Known rows, with every step that occurs
fomi, tipaba, nibef, resuriv: [ 1.48  1.61 -0.79  1.08  2.84 -0.40  1.94  0.57  1.09  1.57  0.33 -0.54
  0.35 -0.51 -2.64 -2.23 -1.74  1.32 -0.80  2.82 -0.09 -0.19  1.45]
tipaba, resuriv, tizi: [-0.61  3.57  1.35  0.15 -2.43 -1.20  0.10 -0.78  0.22  0.79  1.58  0.03
  1.29 -1.73  2.13 -1.11  0.37  0.85  0.31 -1.28 -2.58 -1.89  0.59]
rubez, tipaba: [-0.79  0.39  1.52  0.18 -1.19 -0.17 -2.02 -0.22 -0.53  1.10  0.34  1.57
 -0.52 -0.69 -4.09 -0.64 -0.49  1.18  1.18  2.56 -1.48  1.01 -0.29]
leva, resuriv, bupif: [-0.47  3.86  3.18  1.66 -0.45 -1.17 -0.03 -1.48  0.31 -1.49  0.87 -0.74
 -1.60  0.42  0.59  0.21 -1.26  0.26 -0.74  0.52 -0.25 -0.53 -1.13]
leva, fomi, tipaba, nibef: [ 1.45  1.02  1.20  1.08  2.62  0.43 -2.83  0.23  0.53  0.74 -1.04  0.99
  1.16  0.60 -0.14 -2.52 -1.35  1.12 -0.05 -1.82  1.30 -0.74  2.37]
resuriv, raler, fomi, tipaba: [ 3.09  2.40 -0.80  3.35 -0.68  0.60 -0.37 -2.23  1.27 -0.65  0.89  2.47
 -0.77 -0.26 -2.60 -2.24  0.43 -2.81 -1.03  0.87 -0.78  0.84  1.82]
nibef, resuriv, leva: [ 1.03  0.85  1.94  0.17 -1.17 -0.87  2.03 -3.54  3.00  0.58  1.67 -0.41
 -2.08 -2.86  2.30  0.59 -0.97  0.95  0.11  0.49 -0.72 -0.90 -1.58]
tipaba, nibef, resuriv, bupif, leva: [ 1.70  3.28  4.73 -1.41  1.79 -0.89  1.69 -2.82  2.42 -1.28  2.23 -0.92
 -0.87 -3.20  0.41  0.16 -2.56  3.45 -0.03 -0.69  0.33  1.06 -0.81]
rubez, tipaba, fomi: [-0.30 -0.13  1.28 -1.63 -1.34  0.18 -2.37  0.78  0.99  1.14 -0.99  1.26
  1.55  0.64 -3.42 -1.36 -1.42  2.86  1.70  2.75 -1.20  1.90  2.02]
bupif, leva, fomi: [ 2.64 -0.09  5.52 -1.19  0.91  0.47 -2.15 -3.47  1.23 -0.34  0.56  0.79
 -1.37 -2.21  3.56  0.59 -1.02  1.74  0.51 -3.56 -0.69 -2.26 -0.95]
fomi, tipaba, resuriv: [ 1.28  0.51  0.86  1.98  0.54  0.42 -1.26  0.24 -0.21  0.72  0.78  0.48
  0.76 -0.58 -0.64 -1.97 -0.14 -0.50 -1.38  0.99 -1.67 -1.75  0.57]
bupif, leva: [ 1.81 -0.62  3.42 -0.97  1.05  0.39 -0.50 -1.78  1.99 -0.38  0.74  0.03
 -0.88 -2.49  1.52  1.04 -0.17  0.90  0.08 -1.49 -1.16 -0.60 -0.74]
nibef, resuriv, tizi: [-0.23  3.42  0.15  0.13 -0.76 -1.61  3.35 -1.93  0.76  1.20  1.90 -0.54
 -1.25 -1.80  1.01  0.14 -0.63  1.22  0.50  0.71 -1.80 -1.04  0.03]
nibef, resuriv, leva, fomi, tipaba: [ 2.65  0.60  3.17  2.05  1.76  0.09 -0.81 -4.11  2.20  0.88  0.99  1.12
 -3.03 -1.86  3.26 -0.35 -1.78  0.29 -0.46 -1.00 -0.26 -2.40 -0.68]
rubez, tipaba, nibef: [-0.83  1.40  1.15 -0.54 -0.79 -0.41 -2.44  1.08  0.31  1.57 -0.38  1.01
  1.86 -0.42 -4.77 -2.50 -1.01  2.62  1.59  1.96 -0.48  1.56  1.50]
rubez, tipaba, resuriv: [-0.19  1.32  2.40  0.19 -2.98 -0.26 -2.37  0.08 -0.85  1.40  1.33  1.14
  1.06 -1.49 -3.75 -1.99 -0.35  1.90  0.51  2.83 -2.85 -0.94 -0.48]
tipaba, nibef, resuriv: [ 0.68  2.06 -0.63 -0.72  0.56 -0.84  2.50  0.75  0.63  1.45  0.61 -1.28
  0.94 -0.93 -1.95 -1.79 -1.60  2.36  0.06  2.04 -0.16 -0.14  0.78]
nibef, resuriv: [ 0.85  1.05 -0.18  0.01  0.41 -0.64  3.21 -0.78  0.02  1.00  1.21 -0.92
 -1.29 -0.94 -0.97 -0.19 -1.15  0.99 -0.34  2.71 -0.86 -0.74 -0.84]
fomi, tipaba: [ 0.76 -0.61 -0.45  2.21  2.57  0.65 -0.70  0.01  0.32  0.36 -0.27  0.93
 -0.65  0.48 -0.68 -0.71 -0.09 -1.38 -0.88  0.64 -0.10  0.17  0.83]
nibef, resuriv, raler: [ 1.37  3.27 -0.84  1.04 -2.49 -0.93  3.40 -0.52  1.61 -0.63  1.29  0.00
 -1.88 -2.44 -3.07 -0.56 -0.57 -0.09  0.07  3.03 -1.58 -0.36 -0.53]
tipaba, nibef, resuriv, leva, fomi: [ 1.95  2.01  3.79 -0.71 -0.80 -0.80 -0.41 -3.38  2.58  0.94  0.64 -0.03
 -0.91 -2.47  3.55 -1.14 -2.19  2.91  0.93 -2.10  0.32 -2.14 -0.47]
nibef, resuriv, tipaba, fomi: [ 2.01  0.67  3.14 -0.99 -1.61 -0.15  0.83  0.14  3.25  0.44 -0.45 -1.20
  0.46  0.14 -1.87 -1.04 -2.92  2.30  1.39  1.46 -1.35  0.09  1.30]

Rows
[ 3.27  0.69  6.98 -0.27 -1.73  0.23 -1.95 -0.48  4.92 -0.03 -1.08 -1.40
  0.35 -0.50 -0.30 -0.57 -2.35  1.44  1.37 -0.06 -3.16 -1.64  1.40] : bupif, leva, resuriv, tipaba, fomi
[ 1.64  0.86  2.85  1.07  1.56  0.22 -3.41 -1.66  2.66  0.66 -0.75  1.25
  0.53 -0.84  2.14 -2.02 -1.32  1.05  0.23 -2.91  1.21 -0.88  1.64] : resuriv, leva, fomi, tipaba, nibef
[ 1.31  3.61  0.60  2.70 -3.78 -0.90  0.71  0.17  1.72 -0.72 -0.02  0.07
 -1.55 -1.15 -2.58 -0.84  0.33 -1.57 -0.18  2.23 -2.81 -2.03 -0.01] : leva, resuriv, raler
[ 2.07 -0.19  3.23  1.96  1.55  0.52 -3.03 -3.79  2.24  0.19  0.04  1.82
 -2.20 -1.07  3.81 -0.29 -0.96 -0.32 -0.17 -2.84  0.58 -1.84 -0.18] : resuriv, leva, fomi, tipaba
[ 2.72  3.08  1.66  2.50 -2.36  0.13 -1.79 -0.69  1.01 -0.91  0.66  1.90
 -0.45 -1.89 -1.38 -2.38 -0.32 -0.69 -0.57 -0.13 -2.11 -2.56  0.44] : leva, fomi, tipaba, resuriv, raler
[ 1.06  3.40  4.50  0.88 -0.83 -1.25  0.39 -2.44  2.41  0.72  1.36 -0.59
 -1.43 -2.57  2.84  0.60 -0.10  0.28  0.41 -1.12 -3.88 -3.18  0.06] : bupif, leva, resuriv, tizi
[ 3.38  3.01  5.76  1.02  0.94  0.37 -1.37 -5.26  1.33 -1.61  3.33  1.24
 -0.54 -2.40  1.67 -1.05 -1.11  0.50 -1.55 -1.86 -1.05  0.08 -0.32] : raler, fomi, tipaba, resuriv, bupif, leva
[ 5.07  3.03  2.75  4.16 -0.71  0.44 -0.39 -3.47  2.91 -0.41  1.53  1.78
 -1.98 -1.75 -1.71 -1.84  0.14 -2.72 -1.36  1.24 -3.19 -1.56  1.25] : bupif, leva, resuriv, raler, fomi, tipaba
[ 1.93  2.84  0.05  2.75 -2.27  0.01 -0.63  0.47  1.32 -0.89  0.72  1.36
 -0.04 -1.85 -2.80 -2.14  0.39 -1.60 -0.77  1.64 -2.25 -1.11  0.75] : fomi, tipaba, resuriv, raler
[ 2.29  1.53 -0.67  1.56  1.69  0.57 -1.26 -0.57  0.69  0.95  0.01  1.07
  2.15  1.07 -1.67 -3.45 -0.44 -0.45 -0.92 -0.05  0.83  1.23  3.29] : raler, fomi, tipaba, nibef
[ 2.75  2.43 -0.52  1.44  1.66 -0.22  2.00 -1.42  0.72  1.76  1.11  0.12
  0.65  0.10 -2.42 -3.29 -1.56  0.73 -1.04  2.54 -0.26  0.43  2.26] : raler, fomi, tipaba, nibef, resuriv
[ 0.89  3.41  2.71  1.54 -0.30 -0.59 -1.67 -1.96  0.15  1.08  1.20  1.39
  0.13 -1.37  2.98 -1.74 -0.42  0.51 -0.08 -2.42 -2.21 -3.17  0.98] : leva, fomi, tipaba, resuriv, tizi
[ 3.51  3.72  4.71  0.53  2.96 -0.24  1.31 -4.88  2.59 -0.76  2.95  0.48
 -1.15 -2.23 -0.09 -1.32 -2.46  1.87 -0.93 -0.54  0.08  1.36  0.48] : raler, fomi, tipaba, nibef, resuriv, bupif, leva
[ 3.43  1.11  7.86  1.65 -1.84 -0.12 -1.57 -1.74  3.73 -0.02  0.31 -1.30
 -1.86 -2.10 -0.80  0.04 -1.56 -0.22  0.92 -0.23 -3.45 -3.05 -0.96] : bupif, leva, resuriv, tipaba
[ 3.78  3.12 -0.92  3.17 -0.64  0.13  2.05 -2.76  1.21  0.09  1.76  1.85
 -1.77 -0.86 -3.20 -2.26 -0.34 -2.24 -1.25  2.81 -1.39  0.28  1.24] : nibef, resuriv, raler, fomi, tipaba
[ 3.11  4.63  0.81  2.91 -4.76 -0.54  0.55 -2.55  1.29 -0.52  1.22  0.96
 -0.74 -0.33 -2.42 -2.18  0.40 -2.25 -0.54  1.77 -2.52 -1.35  1.01] : leva, resuriv, raler, fomi
[ 3.18  1.89  5.63  1.21  4.05  0.12 -0.31 -4.87  1.47 -0.92  1.87  1.08
 -3.51 -2.21  2.28  0.39 -2.68  1.63 -0.82 -1.58  0.00 -1.32 -1.13] : nibef, resuriv, bupif, leva, fomi, tipaba
[ 2.84  1.33  2.95  2.16 -1.80  0.28 -1.86 -4.53  2.45  0.58  2.26  1.43
  0.29 -1.93  2.97 -2.07  0.12 -1.15 -1.27 -1.08 -1.39 -1.44  0.33] : raler, fomi, tipaba, resuriv, leva
[ 1.79 -0.13  1.59  1.94  2.63  0.77 -2.38 -1.41 -0.07  0.32 -0.57  1.51
 -1.25  0.55  1.08 -0.77 -0.85 -0.31 -0.46 -1.42  0.39 -1.66  0.60] : leva, fomi, tipaba
[ 1.75  1.35  4.96 -0.08 -2.73 -0.30 -3.03 -3.72  1.63  0.12  1.24  0.90
 -0.43 -2.43  5.12 -0.77 -0.89  1.58  0.42 -3.72 -0.78 -3.47 -1.32] : tipaba, resuriv, leva, fomi
[ 1.91  1.27  3.62  0.76 -1.44 -0.38  1.60 -0.77  1.92  0.59  1.04 -1.25
 -1.60 -1.24 -2.36 -0.31 -2.21  0.65  1.07  1.32 -1.61 -1.04 -1.00] : nibef, resuriv, tipaba
[-0.62  3.49  2.72  0.16 -1.04 -0.79 -0.67 -1.40 -0.66 -1.98  2.01 -0.12
  0.32 -0.82  0.89 -0.68 -1.11  1.44 -0.75 -0.59  0.17  0.37 -1.10] : tipaba, resuriv, bupif
[ 0.90  1.67  5.00 -0.84  1.37 -0.14 -0.46 -3.52  1.88 -2.33  1.82  0.17
 -1.64 -2.47  2.04  1.63 -1.15  1.51 -0.06 -2.49  0.42  1.19 -1.46] : resuriv, bupif, leva
[ 0.83  1.86  1.55 -0.47 -0.92 -1.07  1.48 -2.15  3.39  1.00  1.09 -0.93
 -0.31 -2.95  1.44 -0.84 -1.44  1.98  0.53  0.19  0.00 -0.32 -0.27] : tipaba, nibef, resuriv, leva
[ 0.83  1.37  3.03  0.06 -1.49 -0.11 -1.67  1.33  2.40  0.29 -0.68 -0.76
  1.75 -0.11 -2.62 -1.99 -1.68  1.03  1.63 -1.34  0.25  0.44  1.56] : resuriv, tipaba, nibef
[ 3.05  2.28  1.51  1.47 -0.09 -0.42  1.04 -3.99  3.39  1.38  1.81  0.54
 -0.33 -1.90  1.02 -2.29 -1.37  0.56 -0.67  0.55  0.01 -0.06  1.19] : raler, fomi, tipaba, nibef, resuriv, leva
[ 1.06  4.22  2.77  0.84  2.87 -0.93  0.44 -2.10  0.41 -0.71  1.14  0.07
 -1.37 -0.38  0.11 -1.54 -3.24  2.82 -0.65 -0.41  2.00  0.48  0.27] : leva, fomi, tipaba, nibef, resuriv, bupif
[ 1.39  3.90  2.54  2.13  0.02 -0.09 -1.07 -3.49 -0.43 -1.46  2.73  1.35
  0.15  0.11  0.06 -2.18 -0.96 -0.28 -1.87 -0.44  0.15  0.74  0.24] : raler, fomi, tipaba, resuriv, bupif
[ 1.95  3.63 -1.59  2.00 -0.35 -0.73  2.35  0.71  2.26  0.06  0.36  0.33
 -0.60 -2.02 -4.45 -2.27 -1.10  0.11 -0.23  3.06 -0.95  0.14  1.55] : fomi, tipaba, nibef, resuriv, raler
